Each row was made from one small tree. The marks that hang from a mark follow it in brackets, in the order of their numbers. Every link used is in the known rows. Write each row's tree.
In the rows, zero is written as 128.
Known rows
J_422[J_971[J_478[J_959]]]: [175 153 168 185  60 139  68  98  44 132  86 176 141 113  76 104 136 126
 173  95 133 124 184 195 128 184 134]
J_786[J_102[J_478 J_575 J_811]]: [105 143 110  94 123 143  96 116 180 186 127 104 167  75 179 164 127 140
 110 122 143 128 100 101 173 100 178]
J_883[J_811]: [139 141 115 157  91 151  98 150  86  55 145 186 144 134 132 100  68 104
 114  84 136  83 115 140 156 157  91]
J_959[J_478[J_78]]: [147 205 159 116 110 112 168 168  96  97 129 145 118 119  74  86 141 111
 112 158 148 133 142 141 139 168 116]
J_971[J_422]: [150 132 131 128  68 157  83 128  69  71 120 141 132 109  75  78 120 100
 128 120 134  80 106 125 135 154 109]
J_575[J_102[J_478 J_786]]: [118  82 145 100 106 106 141  61  62 130 119  99 121 145 104 130 151 133
 119 152 154 145 145 124  99  83 103]
J_575[J_102]: [134 104 135 143 106 120 128  92  50 100 130 155 124 125  97 107  95 139
 123 149 155 123 126 162 118 137  96]
J_811[J_102[J_478] J_883]: [124 100  79 169 141 138 119 153 163  63 162 139 107 131 165 108  80 117
 128 121 119 139 106 138 104 166  87]
J_575[J_102[J_478 J_786 J_811]]: [ 80  77 152  81 124  85 166  69  88 167  94 102 127 135 127 142 165 167
 110 155 136 135 131 115 114  75 132]
J_102[J_478[J_959] J_786 J_811[J_883]]: [104 130 148 145 135 111 166 132 153 172 104 143 120 168 160 119 158 132
 124 102  97 114 161 111  90 116 125]
J_883[J_811[J_102]]: [110 129  82 172 131 148 126 167 120  32 169 173 126 132 160 117  34 112
 141 100 126 101  89 158 162 171  73]
J_422[J_971[J_478]]: [174 122 145 158  56 136  43  92  25  90  92 160 120  92  44 100 128 123
 148  99 121 123 149 170 159 176 135]
J_971[J_478[J_78 J_959]]: [167 175 195 163 127 113 121 169  85 127 114 156 113 154  93  90 140 131
 176 126 142 124 185 185 121 160 126]
J_422[J_971[J_478[J_78]]]: [182 141 162 137  87 107  64 132  52  86 105 157  93 111  26 117 156 131
 161 121 136 129 177 170 126 176 147]
J_786[J_102[J_811]]: [ 86 163 111 147 118 129 117 149 124 130 122 164 129  93 164 127  80 142
 133 116 133  82  95 135 191 129 145]
J_78[J_478]: [171 163 153 163 114 164 113  92  88  90 155 150 146 122 117 100 127 118
  87 142 159 108 117 148 141 150  77]
J_811[J_102[J_575]]: [139 121  88 149 155 167 131 120 134 105 150 106 123 104 131 144  80 123
 137 153 124 148  83 137 154 154 113]
J_478[J_78 J_959]: [162 199 172 155 136 123 153 159 119 124 128 165 117 151 122 122 127 131
 156 138 168 106 185 154  98 178 135]
J_959[J_478]: [137 188 142 143  81 147 147 132  66  98 120 148 141 103  99  76 118  99
 102 136 132 130 115 142 159 165  93]
J_971[J_422 J_478[J_78]]: [169 136 170 118  92 108  73 169  64  70 113 121 106 120  25  58 161 116
 160 137 120  97 132 155 136 138 129]
J_786[J_102[J_478[J_959] J_811[J_883]]]: [ 95 163 122 165 123 116 124 173 202 165 138 178 154 125 212 118  95 134
 137  96 138 101 141 142 114 130 149]
J_102[J_478 J_575 J_786 J_811[J_883]]: [119  84 115  94 151 124 134 109 172 165 117  97 122 136 123 141 169 122
  91 121  80 148 116  70 124  78 144]
J_102[J_478[J_959] J_786 J_811]: [ 96 148 170 112 123 123 169 100 121 197  84 115 140 146 173 148 180 146
 132 121 128 115 161 114 113 111 149]
J_883[J_811[J_102[J_478 J_575]]]: [134 105  78 128 134 160 105 135 169  83 171 107 162 116 180 155  81 115
 117 110 139 151  86 129 148 138 109]
J_478[J_959]: [143 173 154 179 100 156 132 124  96 128 123 171 139 139 142 107 105 122
 137 115 153 103 158 158 116 173 110]
J_971[J_422 J_478[J_78 J_959]]: [170 169 198 140  92 109  93 175  79 110 108 137 129 138  54  66 163 121
 183 127 137 100 163 182 107 150 125]
J_883[J_811[J_102[J_575 J_786]]]: [116 101  75 140 149 150 145 135 130  93 156 112 125 152 130 150  81 104
 133 125  98 135  78 123 165 109  86]
J_811[J_102[J_786]]: [106 120  98 158 147 141 160 119  85  87 130 112  86 149 126 131 100 119
 149 146 110 123 101 132 154 138  81]
J_786[J_102[J_575]]: [137 152  95 144 113 165  84 124 130 136 154 135 150  95 131 139  80 107
 129 128 152 118 104 126 177 122 133]

Which tree is each row?
[100 103  88 128 129 132 138 135 124  71 148 114 126 158 168 142  96 104
 133 106 124 126 102 123 142 123  80] -> J_883[J_811[J_102[J_478 J_786]]]
[183 171 186 165  93 106  87 135  70 130  98 166 116 128  54 119 157 134
 184 116 150 131 206 196 103 184 159] -> J_422[J_971[J_478[J_78 J_959]]]
[ 92 130  97 141 115 114 103 164 181 125 141 163 135 108 186 114  91 131
 119  98 120  99 103 115 139 124 142] -> J_786[J_102[J_478 J_811[J_883]]]
[139 171 125 143 106 158  97 115 173 195 145 118 189 105 189 155 117 111
 143 119 178 135 146 133 131 121 158] -> J_786[J_102[J_478[J_959] J_575]]
[120  95 107 124 159 131 148 125 149 148 116 129 107 139  93 129 140 125
 106 126  61 127 101  85 137  88 129] -> J_102[J_575 J_786 J_811[J_883]]
[ 84  52 130 105 136  76 164 100 120 142 112 130 106 152 118 117 148 149
 109 136 102 141 127 113  85  73 111] -> J_575[J_102[J_478 J_786 J_811[J_883]]]
[ 86  92 144 108 133  90 184  85  66 148  99 128 102 145  95 130 138 165
 126 154 113 116 118 130 135  83 116] -> J_575[J_102[J_786 J_811]]
[146 114 130  83 177 109 133 164 210 141 138 122 121 121 120 143 162 145
  99 135 116 148 133  88  98 122 179] -> J_102[J_478[J_78] J_575 J_811[J_883]]
[116 112 122 131 126 127 121 146 151 112 124 155 122 115 155 107 123 136
 100 101 107 113 124 102 116 142 131] -> J_102[J_478 J_811[J_883]]
[107 126 102 104 158  99 158 169 149  68 161 108 109 170 149 154 123 118
 143 132 139 131 127 130 117 123 105] -> J_883[J_811[J_102[J_478[J_78] J_786]]]
[163 147 178 166  60 138  70 137  53 114  99 138 147 122  76  52 138 103
 176 112 116  93 142 183 130 148 107] -> J_971[J_422 J_478[J_959]]
[135 143  98 117 103 159  69 111 152 150 149 102 170  87 161 149 109 111
 117 125 169 133 115 114 156 111 153] -> J_786[J_102[J_478 J_575]]
[131 161 162 128 158  90 164 189 199 147 125 171 116 151 163 126 151 153
 134 116 133 118 183 129  64 153 158] -> J_102[J_478[J_78 J_959] J_811[J_883]]
[102  79 123 142 139  93 152 132 116 105 129 187 105 127 106  94  89 157
 115 134 108 117 104 146 108 124 104] -> J_575[J_102[J_811[J_883]]]
[111 117  87 123 131 132  90 152 212 164 147 136 155  95 172 139 104 125
 110 109 113 130  98 100 145  97 161] -> J_786[J_102[J_478 J_575 J_811[J_883]]]
[103 174 133 123 123 143 116 122 195 228 118 117 183  91 215 167 129 149
 134 118 158 129 137 125 148 108 185] -> J_786[J_102[J_478[J_959] J_575 J_811]]
[132 108 107 135 152 144 123 143 163 130 133 157 124 111 112 120 106 131
  96 119  85 121  96 102 141 131 136] -> J_102[J_575 J_811[J_883]]
[116  93  79 113 147 143 131 117 154 108 156  78 147 144 158 163 113 104
 119 116 114 155  90 108 146  94 107] -> J_883[J_811[J_102[J_478 J_575 J_786]]]
[124  97  95 108 154 151 143  89 141 141 136  55 123 130 139 167 146 120
 124 156 120 173  99 100 133 103 120] -> J_811[J_102[J_478 J_575 J_786]]
[114 117 133  96 150 138 154  93 114 178  98 101 123 127 100 149 158 135
 112 139  90 124 106  88 168  88 150] -> J_102[J_575 J_786 J_811]
[163 149 148 127 110 167 112  93 139 182 128 108 173 119 157 141 151 119
 122 120 162 145 165 126 106 141 150] -> J_102[J_478[J_959] J_575]
[113 134 160  95 141 135 156  86 154 231  90  84 158 135 160 168 190 141
 119 129 120 148 149  99 120  90 172] -> J_102[J_478[J_959] J_575 J_786 J_811]
[101  93 124 112 134 113 142 128 138 131 111 133 103 149 133 115 156 128
 104 112  83 118 126  85 114 105 129] -> J_102[J_478 J_786 J_811[J_883]]
[127 130 184  97 135  69 182 107 103 175 121 110 121 187 111 142 184 147
 149 172 185 153 205 144  51  99 131] -> J_575[J_102[J_478[J_78 J_959] J_786]]
[113 118  84 144 118 148 113 150 140  51 166 139 142 124 193 128  63 115
 128  91 149 121  97 146 142 162  92] -> J_883[J_811[J_102[J_478]]]
[153 108  86 120 189 124 133 171 220  96 178 103 103 133 132 147 118 124
 131 154 131 175 117 117  84 148 128] -> J_811[J_102[J_478[J_78] J_575] J_883]
[105 137 161  64 157  86 166 130 129 151  99  98 102 144 120 155 197 155
 119 143 133 121 153  91 121 106 165] -> J_102[J_478[J_78] J_786 J_811]
[111 105 135  68 137 136 138  77 136 193  97  70 137 115 131 163 187 136
 100 136 108 141 120  73 148  78 164] -> J_102[J_478 J_575 J_786 J_811]
[125 107  90 134 163 150 157 100 119 128 138  80 104 134 114 152 117 115
 136 159 103 151  91 116 158 114 102] -> J_811[J_102[J_575 J_786]]
[144  88  73 144 155 155 115 134 191  94 170 108 123 115 148 132  92 111
 118 131 112 170  99 119 111 144 107] -> J_811[J_102[J_478 J_575] J_883]
[131  85  68 164 175 143 154 136 151 101 160 113  89 153 104 133  97 102
 131 141  72 154  89 112 128 115  80] -> J_811[J_102[J_575 J_786] J_883]
[108 137 189  90 153  70 178 125 148 181 108 143 133 138 151 147 165 189
 140 156 182 140 184 160  66 126 170] -> J_575[J_102[J_478[J_78 J_959] J_811]]
[120 127 155  39 171 105 154 118 159 189 104  68 117 131 113 181 208 151
 106 159 121 154 141  71 119  83 186] -> J_102[J_478[J_78] J_575 J_786 J_811]
[150 128 110  96 179 131 134 141 183 119 159  78 117 117 141 170 141 138
 137 166 161 177 121 119 112 148 152] -> J_811[J_102[J_478[J_78] J_575]]
